What can hang from each mark:
fusi: buro nidis zafa
gevot: burad buro mapuf mepeg nidis sovaki zafa
buro: gevot
vire: lazel
mepeg: gevot
lazel: mepeg
burad: fusi gevot
zafa: buro fusi gevot
sovaki: fusi gevot
nidis: fusi gevot
mapuf: gevot

Every row comes from one small tree of marks. Brackets hold a mark, then the marks that hang from it, in alphabetical order. Every link used is in the known rows. Which tree was each row made from?
In the rows, zero is written as 128.
Known rows:
{mepeg {gevot mapuf {sovaki {fusi buro}} zafa}}: [131 143 130 147 133 141 106 120 141 142 113 143 147 163 127 162  93 111
 124 107  77 115 119 154 123 148 113 114 107 128 129  90 107  82  93 153
 164 153 137 119 209]
{vire lazel}: [105 120 155 121  98 167 133 117 149  96 169 142 104 118 133  77  78 145
 118 128 189 161 162 102 114 129 132 122 150 122 114 135 153 128 126 147
  94 134 119 155 136]
{fusi nidis {zafa gevot}}: [102  90 133 100 127 154 184 200 117 148 104  98 150  92  92 161 121 148
 111 106 134  77 135 134 108  90  82 135 123 107 175 166 166 169 167 142
 116  69 102 165  55]
{gevot buro mapuf zafa}: [168 131 134 158 140 118 147  65 143 110  83 156 129 150 146 156 106 104
 138 123  78 126 118 122 153 163 139 152 146 110 111 111  95  98  94 108
 154 156 151 114 208]
{mepeg {gevot burad buro mapuf sovaki}}: [140 145 101 158 147  88 142  88 124  89 127 151 117 167 122 201  77  84
 144 143  95  93 151 145 147 143 118 105 126 138 100 109 140  79  61 161
 179 136 174 113 208]
{lazel {mepeg {gevot {zafa fusi}}}}: [110 155 130 130 119 170 161 134 141 122  96 122 153 132 136 120 144 168
 120 164 145 130  96 116  93 134 115 101 118 131 139 132 116 132 104 111
 125 131 109 130 113]
{burad fusi {gevot mapuf sovaki}}: [133 129 155 128 144 116  63 108  90 125 192 153 143  93 147  83 112  92
  74 103 158 127 108 172 163 126 133 143 130 144 119  72 124 114 120 113
 129 174 126 152  38]
{fusi {buro {gevot mapuf mepeg zafa}} nidis}: [139  82  95  76  92 120 172 175 145 207  56 127 160 142 136 146 136  99
 118  43  46 105  85 127 114 110  54 118  99 118 179 150 126 144 186 153
  97  89 126 146 128]
{nidis {gevot buro sovaki zafa}}: [111 150 129 161 138 109  71  82 139 131 151 117 114 144 111  90 164 141
 127 138 126 106 119 122 124 137 112 149 142 112 112 112 101 133 145 109
 188 141 122 103 149]
{vire {lazel {mepeg {gevot buro nidis zafa}}}}: [105 134 131 138  96 144 142  88 147  89 131 145 122 155 153 117  85 160
 156 153 167 149 132 115 127 136 143 119 145 134 119 121 138  95  93 127
 129 144 116 151 163]
{mepeg {gevot zafa}}: [139 128 142 129 125 199 148 122 146 155 118 141 140 138 122 129 125 133
 117 148 140 117 135 106 110 130 108  99 129 111 138 110 111 142  93 121
 127 114 118 113 163]
{lazel {mepeg {gevot burad buro sovaki}}}: [107 157 103 145 129 100 146 115 125  86 119 130 137 149 127 164 136 147
 133 181 131 104 109 133 111 124 122  95 124 145 124 143 146 103  86 132
 166 134 133 126 136]
{buro {gevot {nidis fusi} sovaki}}: [133 140 106 100 119 128  69 143 132 152 191 141 129 163 110  96 152 125
 136 134 135 149 111 118 150 150 153 162 103 139 120  85 108 158 125 106
 144 110 101  89  93]
{sovaki {gevot {burad fusi} buro nidis}}: [138 121 120 144 174  70 106 107 108 116 141 123  66 151 103 117 144 144
 186 176 144 149 156 109 153 145 165 136 138 146 122 129 144 128 141 106
 133 115 151 102 132]
{vire {lazel {mepeg {gevot mapuf zafa}}}}: [107 134 142 131  93 168 148 110 144 101 118 148 122 144 156 105  85 146
 139 139 162 145 137 126 107 142 133 106 139 135 118 124 137  92 100 141
 121 155 117 162 169]
{lazel mepeg}: [104 139 136 117 120 151 139 150 128 112 118 117 142 110 124  92 169 176
 100 171 169 138  98 121  85 122 131 107 122 133 140 157 133 147 126 107
 124 137 102 136  81]
{zafa buro}: [125 136 152 138 111 187 145 121 154 117 145 113 119 103 127 136 149 133
 120 127 197 130 161  94 106 120 123 126 123 128 118 148 143 164 141 133
 113 141 137 107  90]
{fusi buro zafa}: [ 97  81 124  74 127 124 171 218 136 119  91 129 156  82 106 117 136 145
  91  86 110 102 111 127  87  81  85  99 118 142 165 162 144 194 202 154
 103  78 114 146  94]
{mapuf {gevot burad {zafa fusi}}}: [154 122 120 146 128 124 131 121 143 132 133 126 133  96 128 130 135 103
 138  94 143 147 141 117 120 129 149 115 153 130 103 128 133 144 141 126
 110 131 147 118 153]
{vire {lazel {mepeg {gevot sovaki zafa}}}}: [ 97 142 143 137  91 160 132 112 146  88 139 146 125 147 153 106  83 155
 140 141 168 140 132 125 108 136 130 113 138 136 116 119 150  92 101 145
 128 148 108 157 158]
{zafa buro {fusi nidis} gevot}: [ 97 159 128 156 104 177 174 111 167 115 132  69 133  94 123 193 112 136
 154  85 190 126 151  70 121 139  81 148 113 132 125 146 156 165 153 144
 104 121 139 111  17]
{mepeg {gevot buro mapuf nidis {sovaki fusi}}}: [129 143 106 158 153  86  97  79 134 103 155 135 130 186 117 193  70 124
 145 147 103 124 131 156 166 149 146 140 113 131 115  79 118  69  59 132
 183 152 153 108 192]
{mapuf {gevot mepeg sovaki}}: [147 111 125 133 119 128  88 144 127 116 171 132 153 111 149 130 139 112
 101 129 159 113 127 158 124 115 143 129 131 130 101 112 169 111 132 135
 119 132 120 118 141]
{gevot burad}: [135 134 129 128 139 121 142 132 111 114 128 131 102 106 105 119 147 116
 128 146 136 136 163 107 117 126 129 104 143 125 114 168 137 156 116 142
 122 116 148 120 134]
{sovaki {fusi nidis}}: [100 133 143 127 134 129 129 147 148 162 170  82 121 119  83 120 111 165
  82 127 120 150 132 127 109 108 118 138 119  93 165 175 130 126 145 146
 105 132 126 158 104]
{gevot {burad {fusi buro}} nidis zafa}: [171 121 121 131 156  78  92  80  74 125  69 157 121 120 136 124 173 112
 206 105  95 147 125 121 184 153 126 142 134 146 125 115  90 140 115  98
 149 132 146 105 137]
{mapuf {gevot mepeg zafa}}: [169 103 136 131 113 160 116 132 134 154 126 135 156 108 158 122 161 114
 111 127 143 123 125 136 122 122 147 124 148 113 115 122 136 126 135 113
 102 130 118 115 168]
{sovaki {fusi nidis {zafa {buro {gevot burad}}}}}: [100 125 133 125 126 122 159 179 145 170 146  83 122 125  87 161 116 148
 103 110  98 119 155 143 120  99 129 140 119 108 165 185 145 142 171 173
 105 113 139 155 104]
{mapuf {gevot mepeg}}: [150  97 128 118 115 150 118 146 134 142 155 124 148  98 144 118 153 119
  92 136 170 124 134 137 113 109 145 111 141 122 115 135 156 135 140 120
  94 124 122 122 137]
{vire {lazel mepeg}}: [ 91 132 147 123  92 156 138 122 144  86 147 137 116 124 143  81  97 165
 125 147 188 159 137 114 101 129 138 114 144 135 120 146 153 116 123 137
 107 146 109 164 124]
{nidis fusi {gevot burad mapuf zafa}}: [135 181 124 126 144 132 113 100 106 158 106 112  76 110 114  72 195  80
 152 120  86 131 139 122 109 154 119 130 118 124  94 142  31 130 128 100
 185 158 135 119 175]
{buro {gevot {nidis fusi} zafa}}: [154 130 115  98 114 163  98 131 138 188 145 144 132 157 119  88 172 128
 145 133 118 160 109  97 147 156 157 157 118 124 134  95  74 174 126  84
 128 107  98  88 120]
{fusi {buro {gevot burad zafa}} nidis}: [124  85  88  80  99 102 171 174 149 204  79 121 145 131 105 145 142 105
 131  41  63 113  97 106 105  96  56 103 110 124 184 168 134 170 194 156
 108  78 134 142 112]
{burad {fusi nidis} {gevot buro}}: [124 109 135 120 136 100 133  92 116 145 194 123 138  87 128 112 105 113
  71 110 161 115 107 130 165  84 101 139 147 116 158 122 136 138 142 101
 101 132 130 172   7]
{burad {gevot buro mapuf mepeg zafa}}: [162 136 137 146 119 133 135  95 124 144 114 146 152 137 181 146 113  93
  91 137  78 124 114 140 157 124 162 147 164  96 111 106  98 103  99 114
 115 144 128 125 159]

Which tree is each row?
[121 138 117 119 136 107 124 119 125 120 188 122 135 115 128 126 115 125
 103 141 137 149 117 117 151  89 176 152 151 114 124 106  95 155 117  87
 130 117 109 130  73]  {burad {gevot buro {nidis {fusi zafa}}}}
[ 94 125 139 135 161  95 150 214 129 172 132  68  74 142  67 132 114 163
 131 140  81 135 168 148  93 105 153 128 124 110 167 193 161 120 194 175
 100  95 138 159 144]  {sovaki {fusi nidis zafa} {gevot burad}}
[142 130 129 144 129 119 102  86 131 145 157 135 147 136 141 130 121 132
 119 134 128 156 112 112 159 108 181 155 169 100 126  90  93 145 107  81
 132 130 112 114 108]  {burad {gevot buro nidis zafa}}
[133 127 146 151 147 141 129 130 156 140 127 119  90 158 112 105 137 156
 146 166 130 143 135  91 106 140 154 134 144 116 133 127 137 132 156 108
 120 111 123 102 167]  {sovaki {gevot buro zafa}}
[153  98 110 134 122 111 131 114 144 121 161 128 145 113 145 148 136 117
  99 149 155 115 131 131 132 109 148 119 153 122 112 138 159 120 132 118
 110 126 138 117 153]  {mapuf {gevot buro mepeg}}
[158 135  93 157 143  78 107  71  82 107  79 137 125 150 144 209 149 105
 189 175  97 112 153 128 186 174 156 140 147 137  98 133 127 101  66 115
 173 134 153  85 174]  {zafa {gevot burad buro mapuf mepeg nidis}}
[152 127  93 143 152  91 150  76 118 112 105 147 112 168 118 197  95  99
 170 153 106 119 157 131 162 144 140 107 131 135 112 110 113 101  56 126
 168 130 172 105 203]  {mepeg {gevot burad buro mapuf nidis}}
[168 137 160 153 120 187 138  99 140 136  69 143 130 129 157 144 138  98
 148  94 118 132 140 125 125 163 136 146 125 119 107 110  99 118 114 123
 139 172 143 110 177]  {gevot mapuf {zafa buro}}
[100 137 134 132  99 141 123 108 134  83 138 148 122 153 153 113  76 148
 150 140 169 148 135 139 121 142 142 119 129 144 111 108 148  83  93 141
 136 156 117 156 154]  {vire {lazel {mepeg {gevot mapuf nidis sovaki}}}}
[ 94  65 114  65 121 110 214 230 138 145  74 106 158  86  98 148 111 136
  99  45  89  84 103 136  86  55  43 111 103 121 195 181 161 179 217 166
  96  57 116 183  69]  {fusi buro nidis zafa}
[122 140 120 124 132 130 150 125 106 118  91 137 135 126 131 131 152 135
 127 165 140 114 115 145 107 138 117  82 115 153 133 143 127 111  92 121
 144 152 137 141 122]  {lazel {mepeg {gevot {burad fusi} mapuf}}}
[144 108 114 109 132 129  95 128 132 135 186 117 133  97 115 111 152 123
 130 117 188 159 126 126 124 112 166 130 127 135 115 108 120 148 132  85
 130 135 116 118 114]  {mapuf {gevot {nidis fusi}}}
[151 124 109 127 146 130 137 107 105 134 100 146 116 151 117 166 113 102
 163 141 120 130 161 137 144 146 138 100 119 134 117 108 110 116  64 129
 154 130 157 111 185]  {mepeg {gevot burad mapuf nidis}}
[ 99 133 131 132  95 143 155 101 150  86 135 145 117 147 150 118  73 148
 133 149 168 141 138 124 112 136 134 103 141 139 117 132 149  88  98 144
 124 153 127 163 162]  {vire {lazel {mepeg {gevot buro mapuf}}}}
[156 173 148 156 122 145 141 126 128  87  92 129 153 145 186 143 104 119
 139 118  65 115 102 137 162 155  86 193 113  99 100 104 129  89 108 154
 104 107 111 117 138]  {gevot mepeg sovaki {zafa {fusi nidis}}}
[119 139 117 124 124 131 151 127 115 128  74 137 146 124 134 131 167 145
 137 153 125 111  98 128 104 127 102  79 118 151 146 148 121 126 109 118
 143 137 126 133 123]  {lazel {mepeg {gevot {burad {fusi buro}} zafa}}}
[143 157 140 150 133 125  76 108 119 122 144 139 153 138 160 122  90 106
 131  86 108 168 103 150 161 141 173 179 138 116 100  47  89 114 101 108
 134 153 114 120 104]  {burad {gevot mapuf nidis sovaki {zafa fusi}}}
[100 123 118 107 115 111 101 163 155 182 155 108 140 133 100 108 145 155
  78 125  90 152 113 121 110 121 128 110 117 125 161 167 118 147 170 155
 100 127 125 122 130]  {sovaki {fusi {buro {gevot mepeg}}}}
[ 91 132 139 123  91 167 148 119 147  96 144 140 119 137 143  96  88 159
 126 151 185 146 140 116  99 128 129  97 139 137 124 136 152 108 108 142
 112 142 112 163 140]  {vire {lazel {mepeg gevot}}}
[162 160 142 158 131 104  81 121 109 119  66 147 155 167 183 158 119  98
 134 108   4 117 100 187 158 172 127 170 108 118 103 105 103  40 104 166
 150 169 132 115 234]  {gevot mapuf mepeg {sovaki {fusi buro}} zafa}
[145 130 104 119 120 108  93 145 123 156 144 157 120 163 114 126 134  86
 128 116  96 125 137 144 139 163 147 127 121 144 110 111 136 135 122 154
 144 126 146 101 149]  {buro {gevot burad mapuf sovaki}}
[112  97 145 106 119 166 215 196 138 132 103  96 134  94 112 168 111 136
 113  85 143  81 150 134 106  75  81 145 112 105 163 172 169 167 181 158
  98  81 123 167  59]  {fusi nidis {zafa buro}}
[133 113 148 110 143 127  68 101  89 148 195 138 140  85 133  68 143 130
  93 128 191 153 113 137 172 110 149 142 141 134 139  85 107 160 126  75
 106 147 111 139   6]  {burad fusi {gevot nidis}}
[118 158 143 100 131 177 177 166 134  97 152 111 112  83 118 114 145 119
 112 133 149 122 141 106 106 106 119 143 105 131 118 154 101 167 142 122
 122 113 110 132  82]  {nidis {fusi {zafa buro}}}
[ 93 162  97  94 135  99 120 136 118 149 137  94  83  87  89  66 205 102
 129 108 112 129 127  99  82 110  83  94 109 144 119 175  59 172 177 118
 169 127 130 122 118]  {nidis {fusi buro} {gevot burad}}
[120 151 117 171 152  44 107  89 142  83 162 120 122 167 116 188  57 112
 116 112  67 117 117 169 158 144 130 172 115 116 115 119 141  47 101 161
 177 169 162 141 173]  {gevot buro mapuf {sovaki {fusi nidis}}}
[112 137 126 119 121 159 154 140 130 126  98 128 148 133 130 127 145 154
 109 166 150 121 104 138  88 132 122  88 111 139 139 136 125 119  97 115
 140 146 118 138 124]  {lazel {mepeg {gevot mapuf}}}
[125 117 145 129 154 128 146 171 114 140 122 107  70 118 102 110 149 133
 155 140 152 122 170 120 109 123 130 116 124 141 139 159 168 145 181 143
 102 104 145 131 102]  {sovaki {gevot {burad {fusi nidis {zafa buro}}}}}
[166 132 107 142 148  53 177  72  85  85 101 141 106 123 157 177 133  92
 141 171  81  84 146 130 197 130  91 138 144 124 114 181 153  93  99 145
 113 110 175 133 135]  {gevot {burad {fusi nidis}} buro mepeg}
[ 87  83 116  86 124 126 149 209 126 133  88 123 165  83  99 141 150 146
 108  92 121  91 114 120  91  94  87  93 123 151 167 160 151 197 195 147
 127  81 106 132  82]  {fusi buro {zafa gevot}}
[139 102 116 132 133 106  57 128 127 116 191 129 147 118 120 126 133 128
 135 108 186 143 123 150 134 116 165 141 128 139 108  84 156 129 129 106
 148 139 120 112 120]  {mapuf {gevot nidis sovaki}}
[126 107 158 120 144 155 123 129  95 113 130 136 134  74 126 118 152 126
 118 125 184  91 143 140 151 139 103 133 119 159 137 128 146 158 150 118
 122 141 132 135  40]  {burad {fusi {zafa buro {gevot mapuf}}}}
[139 145 167 150 129 146  65  89 105 133 184 146 148  95 161  98 137 103
 101  99 166 121 111 145 164 120 130 155 139 136 120  74 122 130 133 107
 127 168 119 130  34]  {burad fusi {gevot sovaki {zafa buro}}}
[128 129 140 132 149 144 113 153 147 143 106 110 100 149 117  85 139 167
 177 126 131 181 121  92 111 151 152 147 120 130 134 101 114 153 172 105
 101 103 112  98 131]  {sovaki {gevot nidis {zafa {fusi buro}}}}
[106  68  99  59 116 110 144 222 137 163 100 139 162 120 102 115 150 143
 112  80  98 112 103 127 112  97 110 111 112 151 172 137 133 208 208 142
 106  65 108 125  87]  {fusi {buro {gevot nidis}} zafa}
[161 158 133 145 148  80  96 109  60  69 125 155 116 120 165 135 150  90
 141 166  99  93 146 164 183 151 104 145 122 145  86 136 157  86  91 162
 133 128 148 114 129]  {gevot {burad fusi} mepeg sovaki}
[137 150 138 171 159  94  86 115 139 155 127  96  91 195 128 131 138 179
 164 198  70 168 137 127 154 159 198 171 138 105 133 132 112  80 136 116
 119 130 125  95 209]  {sovaki fusi {gevot buro mepeg nidis zafa}}
[155 119 151 138 155 152  95 142 124 157  91 127  93 165 124  94 144 144
 178 139 123 169 136 125 118 167 178 151 123 124 127  90 109 121 140  96
 128 132 118 102 178]  {sovaki {gevot mapuf nidis zafa}}
